Each row was made from one walk, in order. Every step used is in the known rows, and no mark comes twice. Write each row's walk.
In the rows, 128 means zero.
Known rows:
lebe sibe tunuz: [164 156 146 139 118 122 111 161 117 131 109 140 127 119 105 121 129 114
 140 109 121 123 115 139 143 148 160 103 138 120 142 157 110  92 126 140
 142  80 100 141 155 113 130 135 142 121 120 139 132 179 130  94 155 137
 144 168 147 139 132]
toleg sibe tunuz ditup: [122 158 149 157 116 116 104 164 151 116 100 162 135 116 140 126 127  88
 134  94  91 108 118 165 136 133 149 124 120 101 151 122  98  86 120 155
 130  71 112 136 142  99 113 124  95 138 102 114 118  91 102  76 183 107
 131 148 159 125 157]
ditup lebe: [157 129  94 158 130 146  93 150 108 120 101 148 116 119 118 117 143 153
 131 127 164 139 123 112 163 161 166 119 130 105 157 120 127 113 128 143
 118 109  99 154 144 144  79 138 111 107 114 136 126 137 106 117 157 125
 160 129  95 129 145]
bine gamisu tunuz: [151 156  83 121 125 134 107 140 126 109  94 146 116 105 127 123 136 147
 132 100 142 143 150 118 150 194 156 105 141 123 165 150 145  88 130 161
 125 100 101 161 149 127  76 110 120 104 103 157 115 124 141  94 129 105
 158 110 153 125 122]
tunuz sibe toleg vazuz kapim: [133 129 202 120 122 130 113 143  88 110 118 128 115  95 139 117 139 106
 128 129 141 111  99 126 141 118 164 132 129 117 114 101 108 136 128 142
 120  94  88 133 122 130 139  96 140 117 129 126 135 162 169 134 145 163
 115 104  56 137 114]
lebe sibe: [168 142 135 112 119 128 102 152 119 128 102 142 125 118 100 122 139 132
 139 110 140 135 128 133 146 152 161 115 136 121 128 153 119 113 149 142
 129  90  91 142 158 131 125 129 149 124 126 137 131 130 151 115 139 128
 138 144 158 134 136]
toleg vazuz: [140 138 134 109 118 138 106 134  93 108 106 131 126 122 125 119 149 137
 132 116 158 141 119 108 158 173 167 106 141 116 147 130 124 100 117 140
 119 102  94 152 136 117  89 113 135 117 149 144  89 126 144 105 152 120
 155  86  97 133 115]
ditup lebe vazuz toleg sibe: [127 129 118 117 116 114 105 136 121 110 101 157 111 127 123 109 148 166
 106 133 143 137 115 118 170 124 165 120 133  96 146  90 128  82 131 120
 117 100 101 131 129 122 102 116 116 119 136 113 167 102 148  95  97 158
 162 123 190 131 101]
tunuz sibe toleg vazuz kapim posu: [150 136 187 120 133 139 107 145  70 117 116 119 121 105 127 110 143  84
 139 125 116  83 105 119 138  95 169 140 136 121 119 115 110 127 126 146
 134  91  87 141 121 134 146  91 130 119 120 119 153 138 161 133 135 168
 147  92  66 136 102]
ditup lebe sibe: [158 132 111 160 122 143  91 152 110 136 102 150 121 123 102 119 144 150
 131 123 165 131 128 117 159 150 156 124 134 114 127 134 122 108 151 140
 130 100  98 142 157 138 122 133 143 113 127 139 154 152 131 122 137 151
 154 167 127 134 132]
tunuz sibe: [172 137 139  93 125 145 104 152 132 121 115 147 123 101 128 122 136  88
 142 122 141 143 122 147 135 147 163 126 116 110 120 137 123 131 131 152
 119  92  92 151 143 140 107 140 118 120 115 133 131 112 108 146 179 108
 139 126 125 119 160]
kapim mupaz tunuz ditup lebe: [183 126  79 196 123 172 112 154 125 133 115 140 143 120 125 124 124 150
 131 111 130 115 150 134 159 136 130 126 133  98 126 147 118 124 122 148
 132 111  97 155 166 121  97 155 117  98 133 126  98  86 101  99 166 130
 134 128 118 117 154]
toleg vazuz lebe ditup: [155 140 110 146 119 139 109 139  67 106  92 157 115 106 108 121 157 133
 123  89 201 127 133 117 157 137 181 108 135 115 139 150 134 122 108 124
 126 113  93 126 139 120  83 115 162 119 110 190 111 140 128 163 143 128
 119 105  90 126 122]
vazuz lebe sibe: [163 140 139 115 119 125  99 153  99 121 101 142 115 106  83 121 151 138
 134 108 152 123 125 154 143 141 174 120 137 125 160 154 122 126 147 136
 138 102  90 128 159 150 115 135 168 120 110 162 161 168 158 167 150 130
 128 151 147 131 148]
gamisu tunuz: [170 150 105  97 124 125 108 151 127 114 104 127 119 123  87 120 128 135
 145 100 124 150 140 103 148 179 161 105 138 112 178 157 120 104 132 144
 124 109 100 156 150 139  65 138 119 105 107 150  99 150 136  72 146 103
 155 120 108 135 131]
posu kapim mupaz: [196 125  92 115 142 155 100 140  95 124  90 135 113 111 115 128 136 151
 139 115 148 144 146 137 156 115 165 120 124 112 150 151 121 139 143 162
 143 116  80 161 147 134 131 181 122 114 126 145 105  84 155  97 163 100
 139  75  82 106 155]
mupaz tunuz sibe toleg vazuz lebe: [136 131 165  69 113 119 140 134  93 109 105 137 129  81 106 122 144  94
 132 120 127 112 103 142 134 152 153 118 136 124 126 123 105 120 107 113
 131  98 100 126 137 119 113 108 138 110 112 118 129 203 134 141 157 158
 115 119  41 134 115]
ditup lebe vazuz: [153 127  99 129 118 141 105 143  98 124 104 152 101 137 107 114 145 194
 125 146 154 154 132 102 188 159 175 114 144 111 148 116 148 113 117 141
 112 111  95 164 144 138  91 140 116 107 145 130 144  97 133 104 136 147
 178 108 142 136 128]
gamisu bine: [176 144 115 132 123 121  93 156 144 122 116 132 131 121 124 119 139 151
 153 101 146 138 107 130 135 177 161 100 139 136 157 132 142 125 141 123
 124 109  90 155 154 140  60 131 104 123 123 117 104 141 126 106 148 117
 132 106 129 138 155]
tunuz sibe toleg: [169 134 150  64 132 123 115 151 137 115 107 151 115  84 125 122 129 104
 138 124 101 127 103 143 131 137 160 127 113 111 120  97 117 139 134 142
 109  85 106 131 133 141 127 120 117 125  95  94 140 129 116 122 161 133
 123 121 104 124 126]
lebe ditup tunuz sibe: [177 136 117 107 120 157 119 157 169 129  94 150 126 105 135 127 126   4
 139  94 153 154 153 121 129 156 156 103 118 108 102 162 133 120 112 150
 120  94 105 138 144 126 127 134 130 123  73 160 145 136  49 147 161  99
 119 156 129 121 178]
mupaz tunuz sibe toleg vazuz: [144 135 168  69 114 124 143 133 120 115 110 136 142  93 127 123 132  86
 137 124 119 126 110 116 138 158 140 112 133 114 100 121 102 110 108 120
 119  88 100 135 134 104 119 105 120 111 125  96 102 172 127  93 151 150
 129 113  52 136 103]
sibe tunuz ditup lebe vazuz kapim: [131 136 155 236 113 142 108 177  92 131 112 149 108 147 131 118 128 172
 124 141 137 112 128 128 185 122 167 130 143 105 164 131 125 108 100 158
 131 100  91 160 140 122 106 132 105 106 136 148 133 123 148  92 132 161
 145 144 172 150 144]
posu kapim: [161 134 120 116 136 131 101 150  96 121  72 151 116 111 108 129 145 128
 143 127 166 148 146 130 158 151 172 121 124 112 162 150 107 124 134 156
 130 105  83 152 136 134 106 151 105 119  96 142  94 118 159  89 138  89
 134  86 109 126 144]
kapim sibe toleg vazuz: [144 132 123  86 129 115 113 132  96 100 122 141 130 112 118 121 146 160
 131 123 128 123 105 118 152 151 166 125 134 128 134 110 131 103 128 137
 129 113 113 134 124 117 173  95 145 141 131  95 129 143 172 100 131 172
 144  91  57 147  86]
tunuz ditup lebe: [154 131 100 185 128 152  89 164 120 125  94 162 126 123 127 120 140 159
 129 120 146 121 137 133 162 153 149 137 124  94 151 124 120 120 125 152
 114  98 106 148 143 137  89 127 106 116 103 133 109  82 104 110 152 122
 132 135 142 127 145]
bine gamisu tunuz sibe toleg vazuz: [126 147 124  73 119 130 123 127 112 106 101 144 110  80 146 120 137 132
 122 104 130 125 130 119 139 177 142 117 139 126 108 111 135  90 123 151
 127  83 114 142 129 109 127  68 124 110 115 117 133 147 143  92 134 155
 138 114  72 127  84]
ditup lebe sibe tunuz: [154 146 118 179 121 135  98 163 107 138 105 142 124 121 106 118 136 131
 132 124 146 118 114 125 157 151 154 113 140 111 139 143 110  85 124 141
 147  87 106 141 154 123 132 140 134 111 121 135 152 200 102  95 155 167
 157 192 113 140 136]
vazuz lebe ditup tunuz sibe: [168 134 116 108 119 151 117 157 145 123  92 150 113  90 115 126 137  10
 135  91 166 144 150 149 125 147 170 106 124 111 130 167 138 128 107 139
 132 104 102 127 144 139 120 138 149 119  62 182 178 170  58 198 168 102
 104 165 118 120 191]
vazuz toleg: [168 141 129 105 135 119 103 154 114 102  99 144 128 110 121 116 139 142
 125 117 136 130 112 121 144 141 169 107 119  99 164 117 117 106 130 123
 113 100  96 130 130 135  78 116 130 117 103 136 104 148 147 109 109 118
 125 104 212 127 103]
posu kapim sibe tunuz ditup: [163 145 116 168 139 130 105 176  98 124  91 162 140 121 124 134 131 115
 143 117 137 114 150 165 151 129 153 148 116 114 157 178 104 100 115 177
 165  99 104 145 131 106 182 146 103 140  89 122 108 110 151  84 143 110
 112 135 126 136 148]
posu kapim sibe: [169 132 102 116 138 132  98 152  93 118  92 153 130 114 108 131 145 131
 144 131 168 147 150 141 154 139 167 140 120 126 154 174 119 118 140 166
 154 121  88 150 133 130 170 151 124 134 106 134 131 117 178 112 131 114
 139 102  84 135 147]

Write each row's walk:
[125 157 154 151 124 102 106 166 144 104  98 162 140 111 141 120 126  85
 121  97  85  94 105 170 128 115 145 122 112  88 153 106  92  73 121 134
 127  68 119 110 126  97 103 103 107 138  89 111 119 121 119  69 127 116
 107 147 229 125 118]  vazuz toleg sibe tunuz ditup
[131 153 154  85 111  93 122 144 131 106 107 152 117 129 124 114 132 125
 115 120  96 130 101 136 155 119 168 100 132 104 158 110 121  68 109 122
 127  81 103 128 124  96 106 117 112 128 133 115 151 129 148  68 113 147
 152 123 222 136 101]  lebe vazuz toleg sibe tunuz
[132 147  66 193 127 153  95 156 121 119  83 163 116 110 143 122 134 176
 123  98 148 122 166 120 161 186 134 133 137 107 157 142 141  86 128 168
 125  99 114 154 152 124  77  97 106 102  93 146 115  95 120  91 130 125
 141 143 157 126 124]  bine gamisu tunuz ditup lebe
[127 128 141 163 118 128 100 149  98 127  89 151 124 112 118 120 142 175
 122 112 132  96 123 114 165 149 135 139 139 107 103  95 111 105 139 132
 123  79 122 119 138 116 155  76 143 129 120  91 125 123 148  90 119 195
 110 151  92 144  81]  tunuz ditup lebe sibe toleg vazuz
[154 141  80 172 126 144  99 167 124 122  97 144 122 126 109 121 130 156
 133 104 132 127 155 104 158 171 139 129 133  98 165 149 119 103 129 154
 122 106 111 151 149 139  65 128  97 103  92 137 100 115 112  65 141 121
 141 156 118 134 134]  gamisu tunuz ditup lebe
[137 145 140 103 126 106 100 142 140  99  98 151 133 106 127 115 142 109
 121 109 128 125 106 141 134 127 162 115 116  96 150 100 105  88 146 124
 119  89 100 120 129 122  94 112 125 127 107 116 135 122 144 103 117 115
 129 116 192 121 113]  vazuz toleg sibe
[157 156 152 168 119 126 105 177 130 133 100 151 136 122 116 126 123 116
 139 102 108 105 129 155 141 141 144 122 130 111 134 155 107  97 126 153
 136  68 110 133 154 108 138 123 131 132 109 126 113 126 120  88 149 125
 115 172 199 136 136]  lebe sibe tunuz ditup
[171 140 102 133 120 145 117 154 159 122  83 144 125 117 121 127 130  49
 136  87 149 156 154 100 140 170 166  90 130 108 140 163 135 105 110 140
 113 102 104 140 145 124 101 133 135 120  74 165 121 138  74 119 137  99
 127 136 139 131 159]  lebe ditup tunuz
[142 130 162  64 126 127 117 135 111 109 111 139 118  91 133 120 139 111
 132 122 123 126 100 127 140 147 157 122 126 117 105  95 118 126 122 134
 115  82 107 134 124 120 134  96 123 126 126 100 119 141 123 115 163 156
 130 104  52 128 104]  tunuz sibe toleg vazuz
[153 134 120 192 121 148  86 169 121 138  92 160 130 117 112 123 141 158
 130 112 145 113 144 134 158 141 140 142 132 103 122 138 116 115 149 150
 125  87 103 139 158 132 126 121 136 121 109 128 136 103 126 117 134 145
 121 172 163 133 138]  tunuz ditup lebe sibe
[168 141 142  95 115 143 126 152 141 125 113 145 148 103 122 125 130  59
 146 126 133 142 132 139 133 158 144 114 123 113 116 155 105 121 122 140
 126  96  86 155 155 123  98 145 113 110 119 130 113 145 103 121 164 103
 138 135 123 126 156]  mupaz tunuz sibe
[118 123 209 108 117 135 122 141 129 114 105 105 118 106 150 120 134  29
 132 128 126 125 110 111 133 153 157 113 142 120 130 114 115 110 115 144
 125  97  98 135 120 129 160 101 140 118 113 125 149 215 136 129 149 150
 121 117  61 144 142]  ditup tunuz sibe toleg vazuz kapim
[143 141 111 180 115 139 109 168 111 130 103 159 111 139 123 120 127 178
 126 134 122 127 131 127 184 148 159 124 143 102 152 127 135  98  91 151
 124  90 110 160 142 113 105 131  94 116 131 127 120  99 108  73 151 153
 151 142 169 141 130]  sibe tunuz ditup lebe vazuz
[138 136 136 107 121 131 104 133  65 102 103 131 114 114 109 118 162 150
 128 115 171 130 116 132 156 161 181 111 144 120 174 135 131 111 118 131
 129 113  92 142 137 135  82 124 150 117 132 166 111 169 151 155 162 127
 143  93  77 129 132]  toleg vazuz lebe
[128 132 185 149 123 119 111 140  81 103 110 125 114 114 128 117 141 149
 126 127 140 110  98 107 157 136 174 117 141 117 154  98 108 125 130 132
 115 105  90 133 123 126 116  96 143 113 133 130 109 169 195 101 118 159
 127  82  75 145  94]  sibe toleg vazuz kapim
[158 126 163 154 119 139 139 130  87 112 128 106 135 113 128 120 127 143
 126 120 124 109 107 106 153 119 152 107 150 121 134 126 105 129 127 128
 133 119  84 139 145 112 127 129 154  98 162 125  97 167 186  87 136 162
 127  78  43 133 106]  sibe toleg vazuz kapim mupaz tunuz
[165 138  98 129 121 139 115 155 134 116  83 147 114 109 106 126 140  51
 135  88 162 144 149 125 140 165 179  92 134 112 166 164 141 115 106 133
 126 113 102 129 146 139  97 138 154 114  60 187 145 172  79 165 151 100
 111 140 128 129 174]  vazuz lebe ditup tunuz
[136 149 152 134 110 119 111 146  66 119 107 129 120 118  95 118 150 117
 131 107 152 108 108 144 150 150 168 105 154 127 156 161 117  84 112 131
 156  90 103 130 147 111 133 120 170 121 135 165 140 226 147 130 161 161
 139 155  86 141 126]  toleg vazuz lebe sibe tunuz
[154 130 152  44 126 129 124 149 178 120  98 129 120  92 133 125 125  38
 140 120  85 143 117 135 123 172 156 110 124 113 131 110 122 114 119 141
 114  87 117 134 131 141 147 120 116 123  78 100 151 175  83 114 170 125
 119 135 101 132 156]  ditup tunuz sibe toleg
[177 141  97 145 128 135 105 155  98 111  91 168 108  99  93 124 144 124
 132  89 182 127 137 137 150 131 185 110 124 108 151 153 131 140 124 130
 122 112  91 126 148 142  75 139 146 117  84 187 132 124 112 172 144 113
 110 125 128 121 146]  vazuz lebe ditup
[155 146 149 194 128 127 108 169  94 115 136 131 132 133 126 121 129 116
 136 133 145 117 110 150 147 121 173 127 131 124 170 168 117 102 120 162
 158 120  93 149 139 126 161 140 142 121 123 157 154 193 162 124 146 142
 147 140 114 150 154]  vazuz kapim sibe tunuz
[133 127 138 134 121 125 104 135  91 125  97 140 116 109 108 116 147 173
 123 123 145 114 105  96 165 154 151 123 146 116 112  96 115 100 139 121
 126  92 114 125 137 121 146  94 154 119 136 101 142 178 151  94 123 196
 142 146  51 143  80]  ditup lebe sibe toleg vazuz
[126 124 168  42 117 125 125 133 128 109  96 120 110  88 125 120 147  47
 130 116 118 127 111 136 129 174 163 110 141 119 145 116 127 109 105 130
 128  98 116 124 125 135 146  99 145 119  88 127 159 223 102 159 177 149
 115 128  47 132 145]  ditup tunuz sibe toleg vazuz lebe
[136 134 147  84 124 117 115 131  98 102 100 136 119 105 121 118 144 156
 130 116 121 127  98 106 153 166 167 108 136 116 143  93 118 112 120 123
 111  93 109 134 124 118 109  97 129 122 127 104  96 146 152  82 136 150
 138  80  75 136  84]  sibe toleg vazuz
[158 154 137 164 126 130 106 174 126 119 103 157 133 119 134 126 122 115
 138 108 103 111 123 152 146 152 153 117 124 100 163 138 112 104 102 154
 125  78 110 145 143 114  97 128 106 124 101 131  87 119  99  85 169 111
 120 135 173 130 143]  sibe tunuz ditup
[199 129 127  72 127 147 141 140 146 124 124 134 134  85 121 124 113 100
 139 116  85 126 113 145 129 122 140 119 119 111 101 121 111 141 129 135
 127  97  96 138 155 125 141 150 123 109 126  94 130 128 106 111 174 138
 124 117  70 113 138]  kapim mupaz tunuz sibe toleg
[155 132 133  99 124 130 121 140  87 107  99 163 106  72 113 121 145 102
 126  92 162 109 114 133 140 116 171 123 120 112  98 110 126 143 117 124
 123  94 107 109 126 120 126  98 156 123  97 148 144 149 117 182 148 160
  96 129  47 121 109]  tunuz sibe toleg vazuz lebe ditup
[186 125 166 133 125 147 136 149 127 125 136 125 132  90 133 123 116  91
 135 125 101 111 110 147 129  89 147 126 124 117 109 127 107 157 141 142
 135 107  78 140 154 134 144 152 141 100 133 119 144 152 152 126 158 150
 116 116  75 122 144]  vazuz kapim mupaz tunuz sibe toleg
[188 137 109 145 119 159 121 154 137 125 113 138 150 115 127 128 119 134
 138 101  97 120 147 143 145 137 137 117 130 109 132 161 116 130 127 150
 125 103  92 154 166 118  99 156 123 111 131 126  77  64 118  94 166 102
 120 105 159 115 149]  kapim mupaz tunuz ditup
[151 126 156 115 122 113 121 151 102 108 132 144 107 125 110 119 135 191
 127 147 114 132 112 127 172 116 186 136 142 134 153 122 142 135 136 150
 128 124  88 142 133 137 174 119 146 130 136 111 171 116 226 120  95 181
 141  89 135 158 107]  lebe vazuz kapim sibe toleg
[145 145 187 151 128 124 107 145  63 125 108 113 122 119  99 111 147 121
 135 113 115  76 113 102 149 100 167 131 157 128 131 133 108 106 148 132
 142  88  88 130 133 127 161  88 159 121 130 122 155 158 207 103  97 189
 146 106  92 150  79]  lebe sibe toleg vazuz kapim posu
[153 154 150 169 118 120 103 177 107 127  99 156 125 106  99 125 136 116
 137  98 117  92 129 179 142 132 156 129 133 116 160 160 113 111 125 146
 148  79 107 125 157 124 130 126 150 130  94 154 143 169 132 139 161 134
 103 181 171 135 149]  vazuz lebe sibe tunuz ditup
[122 123 174 195 118 129 103 145  73 126 103 128 112 117 112 114 146 161
 118 130 165  98 102  97 167 127 155 129 148 120 122 104 107 109 149 129
 134 104  94 126 136 127 151  96 163 108 136 126 156 203 190 110 102 210
 132 146  52 154  92]  ditup lebe sibe toleg vazuz kapim
[117 146 118 200 120 129  96 164 138 124  99 161 130 122 142 122 129 105
 125 107 122 104 113 155 150 135 142 134 123  94 145 107 100  80 120 154
 134  77 119 138 141 105 109 125  89 125 102 117 139 116  78  81 180 132
 144 171 121 126 154]  toleg sibe tunuz ditup lebe
[180 129 146 150 109 153 134 142 104 129 132 118 124 139 117 121 125 160
 130 135 125 140 138 117 175 112 167 106 154 129 149 162 133 136 124 146
 130 129  58 169 164 124 108 172 146  94 180 151 124 108 189 107 135 139
 159  77 155 134 149]  lebe vazuz kapim mupaz tunuz
[133 132 123 100 118 123 128 136 114 106  79 139 108  97 109 124 144  77
 126  85 149 126 128 102 144 169 174  90 144 116 150 124 135 107 101 112
 121 104 119 112 127 122 122  97 160 124  71 155 134 201 102 137 127 152
 102 119  62 140 120]  sibe toleg vazuz lebe ditup tunuz
[149 131 131 160 127 128  98 165 131 132  87 162 119 101 104 122 133 170
 129 113 110 100 124 132 151 138 140 144 127 103 115  98 112 121 150 136
 115  79 119 118 147 131 147 104 132 127  93  91 142 119 133  98 121 172
 105 169 143 139 107]  tunuz ditup lebe sibe toleg
[139 135 109 128 113 142 117 138 105 111  84 133 117 115 115 123 150  59
 126  85 182 137 148 106 149 175 174  88 148 116 155 161 140  99  93 126
 130 112 104 129 138 119 101 116 165 117  87 191 130 186  94 161 146 121
 122 122  87 133 151]  toleg vazuz lebe ditup tunuz
[132 140 148  67 114 100 110 137 134 103 101 158 116 125 122 114 141 141
 116 122 115 141 113 130 156 124 171 111 130 104 149 101 128  92 135 122
 113  93  92 130 129 117 101 112 124 129 133 114 152  81 176  94  95 137
 149  99 234 129 100]  lebe vazuz toleg sibe
